Each row was made from one small tree. Brackets hold a mark, then the marks that hang from it, in the order of their numbers. Every link used is in the known rows. Write each row's tree.
Known rows:
[k_4 k_920]: [ 11  19  -2   6  -6  13  -7  28   5  -7   5  15   0  11  15  24  10   2
  -5  10   5   5   4   1  15 -31 -11  -1  -2 -21  -5  -3  10 -32  17]
[k_268 k_4 [k_131 k_339]]: [  9 -16  29 -21  12 -10   4   9 -10  17  -1 -27  -6 -60  21  13 -44 -20
  10  -4  13 -11   9 -10 -11  31  12 -14  12  -1  32  -8  14 -13  -1]
[k_553 k_11 k_727]: [-17   0  12 -15 -21 -47  27  51  23 -21  -4  40 -55  24  26  26  47 -58
 -16  36   6 -20 -33   8  -7 -15 -11  17  19  -6  24 -24  32 -43  -2]
[k_268 k_4]: [ 26 -12  13  -8   6 -24   6  20 -12  11  -8 -17 -14  -1  23  20 -23  -7
   4  12  -8  10  16  -2  -4   6  -2 -10  -4 -12  25  18  30 -14   0]
[k_131 [k_268 [k_4 [k_920 [k_63 k_517]]]] k_339]: [-15  34 -40   5  27  33 -15  24  -9 -25  -3 -27  43 -21  15   4 -29  40
   9 -36  11  -1  19 -11 -16  28   5  19  30 -27  24  15 -59   7  14]
[k_11 k_553 k_558]: [-17 -50  -9  18   3 -62   7 -18 -34   4 -18 -34  41  22  25  18   3  -6
 -17  18 -30  12  16  16   4 -36 -11  11  53   6 -23   5  71  21  -6]
[k_730 k_4]: [ 13 -15 -18  12   2  -8  28  16 -20  12  14 -15 -22   7   2   2 -35  -3
  17  29   8  12 -10   3  -8 -43 -11 -10  -1   2   1  -4  33 -17  -7]
[k_268 [k_4 [k_920 [k_63 k_517]]] [k_131 k_339]]: [-13  17   3 -29  16  18 -26  41   7  22   4 -32  30 -56   9 -13 -20   2
  24 -33  26 -25   1 -16  16  23   0  27  22 -38  49  -1 -49  -4   2]
[k_4 [k_268 [k_131 k_339]] [k_920 k_63]]: [-17  43  -5 -11  -4  52 -10   8  32  -6   3  14  22 -25 -12  22  16  26
  -8 -30  23  -8 -13  -8   4  -9   7  18   8  17   4 -16 -23  10   8]
[k_4 [k_268 k_131] [k_920 k_63]]: [ -1  26   2 -29 -13  31 -11  20  35  11  -3  23   1   2 -19  27  29  18
  -9 -14  15 -14 -15  -4  20 -15  -7  22 -15   3  10   0 -10  14  14]
[k_727 [k_553 [k_11 [k_558 k_762]]]]: [-15 -15   0  22  -9 -75  33  21 -12  -5 -38   8 -19  26  -8  29  28 -27
 -23  40 -23  14  -3   7 -22   9 -17  23  20 -13 -35 -17  57 -14 -27]
[k_920 [k_4 [k_268 [k_131 [k_339 k_310]]]] [k_63 k_517]]: [  1  29   2  -3  32  22 -27 -21  13  -1  15 -23  24 -23 -33 -50  15  11
   7 -31  -9 -17  -2  -4   6   0  38  20  16  16  27   6 -54  22  -8]
[k_339 [k_131 [k_268 [k_4 [k_920 k_63]]]] k_310]: [ 19  32   4  -9 -13  37 -38 -15   7   4  -6  11  19  14  29 -13  13  12
  -9   2  -6  19   5   5  13  13  25 -23 -70   5  25   2 -19   1  24]
[k_4 [k_268 [k_131 k_339]] k_920]: [ -3  28  -1 -25   8  35   5  -4  32 -14   7  22  -1 -37  -8  38  -3  20
  -5 -21  28 -17 -12 -17  -1  -4  10 -10  14  14 -20 -18 -15  -2  31]
[k_339 [k_131 k_268] k_310]: [ 25 -11   9  -3   5   9 -21 -32 -10 -31   7  28 -19  18  44  -7  14 -20
  -7  36 -30  28   9  22   0  -3  27 -26 -47  30  -3 -12  13 -18  24]
[k_730 k_952]: [  9 -23  -2  17  -1  -8  10  19 -16 -14   8   2 -21   0  16 -14   9 -23
  10   8   2   5  -8  14  -3 -44 -22  -5  11   5   1  33  45 -20 -18]
[k_762 [k_558 [k_11 k_553]] k_952]: [-18 -20  24  17 -11 -29  30 -38 -32  14  21 -10  -5  34   9 -21 -59 -29
  -7 -18 -17  26  10   9  -4  27 -22 -15   1 -26 -12 -28  35  14 -40]
[k_268 k_131]: [ 13 -28  30 -23   1 -18   0  21  -7  11   2   5 -28 -20  13  16  -3 -38
   7  22  -3 -11   2  10   9  -3 -10   4   0  -5  19  -8  26 -21   2]
[k_730 k_4 [k_952 k_762]]: [ -3 -24 -26  27 -14  10  33   5 -20 -10  13  26 -35  -9 -27 -32 -29 -18
  31  27  19 -15 -39  11 -12 -65 -18 -27  -6  37 -23  26  46  -9 -28]
[k_339 k_131]: [ 11 -24   5  -6  -2   8 -10   7  -6   3   9  15 -19  -2  38  -3  10 -31
   0  39 -10  51  -1  16  19 -16  -5   3 -23  11  15  -5  19 -25   5]
[k_920 k_4 [k_63 k_517]]: [ -4   7 -22  24  18   8 -17  33 -21  16   7 -35  24  10 -17 -46  13   1
   8  -2 -12  23  15   7  14 -16  -9  52  25 -26  45  36 -37  -3 -25]
[k_63 k_517 [k_920 [k_4 [k_268 [k_131 k_339]]]]]: [ -1 -31 -20 -18  39  14   1   0  10  -7  -1 -21   9 -63 -29 -28  -4  23
  12 -28  31 -19   3 -17   6  22  16  17  41 -34   4  12 -78  16  33]
[k_517 [k_63 [k_920 [k_4 [k_268 k_131]]]]]: [  8 -42   3  -2  -6  20  -7  -5  12  25  16   5  -5   0 -21 -16  38  32
  -9  -1  29   2   1  -6  -1  19  11   7 -13 -14  18  13 -35  37  18]
[k_952 [k_762 [k_558 [k_11 k_553]]]]: [-28 -21  15  11 -34 -30  29 -12 -27  -6  -2  40   9  31  -9   6 -36 -26
   9  22 -23  12  -2  19 -10  15 -10  -6  12   7 -40  -8  49   1 -32]
[k_558 k_11]: [ -2   0   4  -6 -23 -25  21  32 -10 -11  -8 -10 -19  29  23  26 -24 -26
  11  15  -2  26  15   6 -15  13 -26  -6 -14  -6 -24  18  26 -39 -22]
[k_310 [k_339 [k_131 [k_268 [k_4 [k_920 [k_63 k_517]]]]]]]: [ -8  23 -32 -37   3  63 -26  26  -1 -18 -12  -7   9 -30  24 -30   3  29
  24  -7   1  23  12  -6  28  10 -49  18 -21 -12  44  29 -69   1  11]
[k_4 [k_268 [k_131 k_339]] [k_920 [k_63 k_517]]]: [-20  29 -19 -30  21  41 -19  23  32 -13  11   2  22 -31 -11   4  13  24
  11 -34  19 -20 -13 -11  14  -3   2  39  31  -4  10  -5 -56  14  16]
[k_11 [k_558 k_762]]: [  5 -25   7  46 -10 -44  -3  -7 -26  16 -12   1  -3  38  -4  39  15  -7
   2  30 -48  12  14   9  -7  -4 -19  12  17  18 -72 -11  47  -9 -20]
[k_4 [k_268 [k_131 [k_339 k_310]]] k_920]: [ 17  43  20 -22   8  27 -15 -24  40 -22  12  25  -4 -23  -2  20  17  11
  -8 -18   8 -38 -12 -12   5 -15  36 -31 -10  22 -24 -34  -8  -9  34]
[k_920 [k_4 [k_268 k_131]] k_63]: [  3  10   2  -6  -1  23   0  -3   8  31  -4 -11   4  -5 -48  -8  14  14
 -12  -9   6   6  -4  -2   8  -1   4  24  -7  14  31  28 -14  25 -12]
[k_730 [k_4 k_268 [k_920 k_63]] k_952]: [ -7  26 -54  12 -16  40  24  10  20   8  11   0  -3  16 -40 -19  -2  45
  13 -21  44  -4 -45  -5  -1 -73 -25  -5 -11  15 -13  33  10  22  -7]
[k_952 [k_762 [k_558 [k_11 [k_553 k_727]]]]]: [-44 -21  21  17 -37 -72  37  -4  -9  -3   1  67  -5  44  -9  11  -6 -41
   0  28 -22 -17 -24  23 -19  21  -8  -6  19  19 -26 -23  47   9 -31]
[k_339 [k_131 [k_268 k_4]] k_310]: [ 38 -11  16 -18   9  -4 -16 -33  -9 -10  -2   6 -17   2  43  -3 -16 -11
  -3  25 -20  20  14   8  -4  24  31 -45 -57  16  17   2  11  -7  25]
[k_558 [k_11 k_553]]: [-18 -19 -12  -5 -17 -52  20   7 -20 -13 -21 -27  23  37  20  19 -26 -21
   1  21   3  15  20  12 -14   1 -19 -12   8   8 -26  17  43 -16 -20]

Which tree is each row?
[ 16 -35   3 -18   5   8  10  -5  13  18 -15   0 -10 -29 -36  -6  14  18
  -7  -7  27 -16   3  -8  10  11   7  -2  -5 -26   3  19 -33  14  31] => [k_63 [k_920 [k_4 [k_268 k_131]]]]
[ 18   2  44  -1   7  -5 -18 -10  -2 -13  14   0  -9 -29  26  -7   6 -38
   3   6 -15 -24   3   9  -4  -7  32 -18  -2  20   6 -38  21 -33  -2] => [k_268 [k_131 [k_339 k_310]]]
[  3  -5 -10  -9  -3  47   0  -5 -21 -44  -7  17 -29 -23  34  -5   9  -2
   7  31 -20  44  17  15   5  -6 -42  -5 -20  35  10   4  -5 -20   4] => [k_310 [k_339 [k_131 k_268]]]
[  5 -34  -8  49  -9  18 -14  17 -16  17  20 -11  15  22   8 -36  41  22
  -9  10  11  30  17   3  -4  -4   6  17  -4 -33  24  14 -22   3  -1] => [k_517 [k_63 [k_920 k_4]]]
[ -2  31 -36 -19  13  25 -19  38  29 -18   4  13  13  30 -12   9  31  37
   3 -16  -2   3  -8  -4  21 -26 -10  43  15 -18   4  19 -39  13  15] => [k_4 k_268 [k_920 [k_63 k_517]]]
[-12 -15   7  17 -30 -39  15  15  -8   1 -21  11 -28  31   0  43  25 -34
  -2  39 -28   5  -8  -1  -6   0 -30  21  20   5 -65 -21  51 -35 -20] => [k_553 [k_11 [k_558 k_762]]]
[-13 -12  10  35   0 -57  31 -14 -14  -3 -19   0 -35  27 -10  -2   7 -37
 -32  13 -23  14  -2   1 -12  18 -20   7   2 -14 -25 -39  42   0 -43] => [k_727 [k_553 [k_11 [k_558 [k_762 k_952]]]]]
[-16  29 -51  19 -30  58  22   3  24 -10   5  43  -6  11 -61 -21   3  37
  19  -9  35 -18 -57  -1  -2 -76 -16 -12 -19  46 -32  33  10  25 -14] => [k_730 [k_4 k_268 [k_920 k_63]] [k_952 k_762]]
[ -2  -1 -13 -24  24  11  -9   9   7  23   3 -19   5 -11 -45 -27   8  11
   8 -14   4  -6  -4  -3  18   3  -3  44  16 -10  39  38 -48  30  -5] => [k_920 [k_4 [k_268 k_131]] [k_63 k_517]]
[ 20  25  21   2  20  17  -3 -49  13  -2  10  -8  -1 -30 -28 -16  -1   7
 -10 -17   0 -18   0 -10  -8  -1  46 -28  -2  33  -3  -6 -13   4   9] => [k_920 [k_4 [k_268 [k_131 [k_339 k_310]]]]]
[ 21  12  28 -19  15   4  -9 -29  21 -26  10  15 -18 -17   6  13  11  -7
  -6  -7 -13 -26  -5   0 -10  -5  42 -24  -3  39 -11 -30  14  -3  14] => [k_4 [k_268 [k_131 [k_339 k_310]]]]
[-28 -40   8  65   2 -96   0 -62 -21  17  -4   1   7  60 -11   7  25 -27
 -30  11 -42 -28  -4  11  -7   0 -11 -11  26  42 -55 -50  51  39 -34] => [k_11 [k_553 k_727] [k_558 [k_762 k_952]]]
[ 28   0  51 -16  12 -19 -15 -14  -2   8   4 -22  -8 -44  27  -5 -23 -29
  10  -3  -9 -33   9  -5  -7  20  38 -36 -12   9  26 -25  19 -20   1] => [k_268 k_4 [k_131 [k_339 k_310]]]
[ 15 -28 -36  -6  33   1   2  11   8 -11  -7 -12   2  -1 -27 -23  17  37
   3 -10  10   1  11  -9  11  -3   3  21  26 -43  -2  38 -60  14  33] => [k_63 k_517 [k_920 [k_4 k_268]]]
[ -2  43   2 -28  18  33 -38   3  39 -22  16   9  19 -15  -6 -16  31  15
   6 -34   0 -39 -15  -8  19 -13  29  17   6   3   4 -21 -49   7  17] => [k_4 [k_268 [k_131 [k_339 k_310]]] [k_920 [k_63 k_517]]]
[ 22  29  42 -21   2   6 -21  -8  16  12   6  -9   7 -46  19   1 -18 -11
   8 -16  14 -43   2 -16   6  10  33 -43 -20 -11  14 -27  -1 -28  22] => [k_268 [k_4 k_920] [k_131 [k_339 k_310]]]
[ 10  44  40  -9 -10  23 -36   4  15  20   3 -16  29 -33  12 -15   4  -4
   3 -28   8 -34  -2  -8  11   7  31 -15 -26  -6  35 -27 -10 -16   0] => [k_268 [k_4 [k_920 k_63]] [k_131 [k_339 k_310]]]
[  1  16 -31 -16  19  13 -17  34  -6  -8  -9 -17  24   7   9  10 -16  33
   8 -18   6  -7  18  -7  -1  19 -10  22   6 -38  30  31 -46   8  18] => [k_131 [k_268 [k_4 [k_920 [k_63 k_517]]]]]
[  6  41  16  16   7  35 -19 -35  14   7   7 -14  23 -16 -35 -33  21  11
 -12 -28  -6  -9  -4  -2  -5  -2  45   0 -10  38  19  -2 -21  16 -14] => [k_920 [k_4 [k_268 [k_131 [k_339 k_310]]]] k_63]
[ 14   3 -13 -24   1  28  -5  -8   1   3  -7  13  -3 -18  30  24 -28  15
  -3  12  22  29   7  -8   7  26   1 -29 -41 -10  11  15 -19  -6  44] => [k_339 [k_131 [k_268 [k_4 k_920]]]]
[ -7  21 -21  -1   6  18 -28  56   3  -5   9  -2  21  19  10 -11  27   7
  10  -5  -4   3   2   5  28 -31 -19  50  17 -40  24   8 -32 -16   0] => [k_4 [k_920 [k_63 k_517]]]
[  6  13  25 -29 -18  11 -18  37  11  45  -9 -12  12 -21   2   9  -5  -3
   6 -10  22 -20   1  -8  22   9 -10   8 -23 -29  47   6  -4  -3   1] => [k_268 [k_4 [k_920 k_63]] k_131]
[  7   1 -12  16  25   7  14  -8 -26 -27  -8 -22   7 -26  28  32 -51  19
  -3 -10  -2  13  28  -5 -44  38  18 -21  20  10  10   6   4  -4  10] => [k_131 [k_268 k_4] k_339]
[-10 -41   3  60   7 -54  -7 -66 -38  15  -9 -25  23  46 -10   1  -7 -12
 -20   7 -44   1  19   8   0  -6 -14 -12  20  29 -65 -34  55  30 -34] => [k_11 k_553 [k_558 [k_762 k_952]]]
[ 20 -28  -6 -21  11   4   2 -12 -19   0  -8   1 -17 -13  38  16 -35  -3
   2  25   0  40  15   4  -6  35   5 -23 -33   9  22  18   4   0  24] => [k_339 [k_131 [k_268 k_4]]]
[ 12 -48 -11 -37  29  -7   1   9  14  10  -8 -10 -10 -34 -35 -23   8  16
  11 -10  26 -25   3 -12  21  14   2  20  17 -47  11  30 -66  20  38] => [k_63 k_517 [k_920 [k_4 [k_268 k_131]]]]
[-32 -23  12  -8 -27 -71  34  37  11  -7 -11  19 -42  23  31  35  46 -53
 -22  29 -13 -12 -32   6  -1 -15 -24  28  46 -10  -2 -20  52 -19  -5] => [k_553 [k_11 k_558] k_727]
[  5 -21  18  59  -2 -26  -6 -42 -28  16   6  -8 -20  38  -8   7  -6 -17
  -9   1 -49  13  14   1   0   6 -21  -5   0  17 -61 -33  35   6 -34] => [k_11 [k_558 [k_762 k_952]]]
[ -8 -26  -6  19   2  42  -6 -14   9  10  21  -7  15 -29 -15 -20  27  40
 -10 -19  36   7   1 -12 -18  24  26   6  10   0  12  -1 -47  33  14] => [k_517 [k_63 [k_920 [k_4 [k_268 [k_131 k_339]]]]]]
[-13 -12 -10  24 -23 -63  10 -10 -22  -5 -29 -10  21  63 -11  31 -14 -17
  11  35 -12   4  21  10 -29  20 -20 -17 -10  31 -80   1  38 -22 -33] => [k_558 [k_11 k_553] k_762]
[  5  30  24 -28  15  10 -45  20  15  11   9 -29  30 -40  14 -32  -3  -7
  23 -31   5 -45   1 -11  20  11  25   5  -2 -29  41 -15 -45 -12   5] => [k_268 [k_4 [k_920 [k_63 k_517]]] [k_131 [k_339 k_310]]]
[  9 -23 -23  32  -4  27  -4  -2   7   4  15   3   7  32 -12 -15  47  54
 -18  -3  13  28  10  -4 -10   0  14  12  -5 -11   5  23 -28  32  13] => [k_517 [k_63 [k_920 [k_4 k_268]]]]
[  1  43 -21   1 -14  36 -10  22  30 -11  -2  23  14  38 -11  27  38  40
 -16 -13   2  13  -7   0  10 -32  -5  23  -6   6  -3   9  -6   9   9] => [k_4 k_268 [k_920 k_63]]
[ 22  48   0  14  15  21 -12 -23   0 -35  -3  -5  20 -11  26  19 -25  30
  -7 -21   0 -19  21 -12 -26  15  39 -50 -12   0 -12 -13 -11 -15  32] => [k_131 [k_268 [k_4 k_920]] [k_339 k_310]]
[ -2  -2  41  17 -19  -3  32 -12 -21  18  35   6 -48  25  13 -15 -57 -33
   3 -23 -20  39   4   1  -2  38 -29  -8 -16 -38  -7 -28  17 -10 -42] => [k_762 [k_558 k_11] k_952]
[-35   2 -41   1 -39   7  68 -38   6   3  12  45   1  19 -65 -13 -66  29
  27 -11  43 -17 -55  -6 -15 -34 -25 -47  -1  17 -83  24  35  36 -14] => [k_730 [k_4 k_268 k_920] [k_952 [k_762 [k_558 [k_11 k_553]]]]]
[ 33  17   7 -22   0  22 -23 -29   9  -6   0  17  -3  -1  36   4  -9   6
  -6  13   0   8   8  -2  10  14  27 -52 -64   2   2  -2 -10 -13  48] => [k_339 [k_131 [k_268 [k_4 k_920]]] k_310]
[-21 -23  -1  -9  -4 -65  44  35 -11 -12 -31 -10 -18  -1  25  17  17 -32
 -30  26 -11  26  -4   9 -11 -12 -15  28  37 -37  17   0  60  -5 -12] => [k_727 [k_553 [k_11 k_558]]]
[-13  -7   2  38 -13 -44   8 -44 -26  -5 -12 -17   4  62 -12   0 -35 -28
  -1   7 -12   4  22   3 -21  30 -23 -33 -26  29 -70 -21  25  -7 -49] => [k_558 [k_11 k_553] [k_762 k_952]]
[-34 -25  18   7 -25 -86  39   2 -12  16   8  25  -4  49  12  15  -8 -35
  -5  16 -15  -2 -12  20 -19  24 -15   2  25 -14 -10 -25  48  10 -24] => [k_762 [k_558 [k_11 [k_553 k_727]]]]
[ -5  36 -17 -16 -21  74 -17  11   0 -11 -20   1  10 -25  21 -11   8  30
   7  -2   4  35  12  -3  18   8 -45  -1 -44  10  36  19 -36  -2   4] => [k_310 [k_339 [k_131 [k_268 [k_4 [k_920 k_63]]]]]]
[-18  14 -21  -4  33  31  -7   0   5   7  10 -31  23 -39 -39 -31  -4  19
   8 -32  11   1  -3 -10   1  11  14  42  39   6  33  23 -60  25 -10] => [k_920 [k_4 [k_268 [k_131 k_339]]] [k_63 k_517]]
[ 16  -4   6 -18  11   5  16 -18   8  24  -1  -1 -19 -20 -41   7  -7   8
  -7   2  14  -4  -1  -9   5   0   4  -5  -2  10   8  24  -6  12  13] => [k_920 [k_4 [k_268 k_131]]]
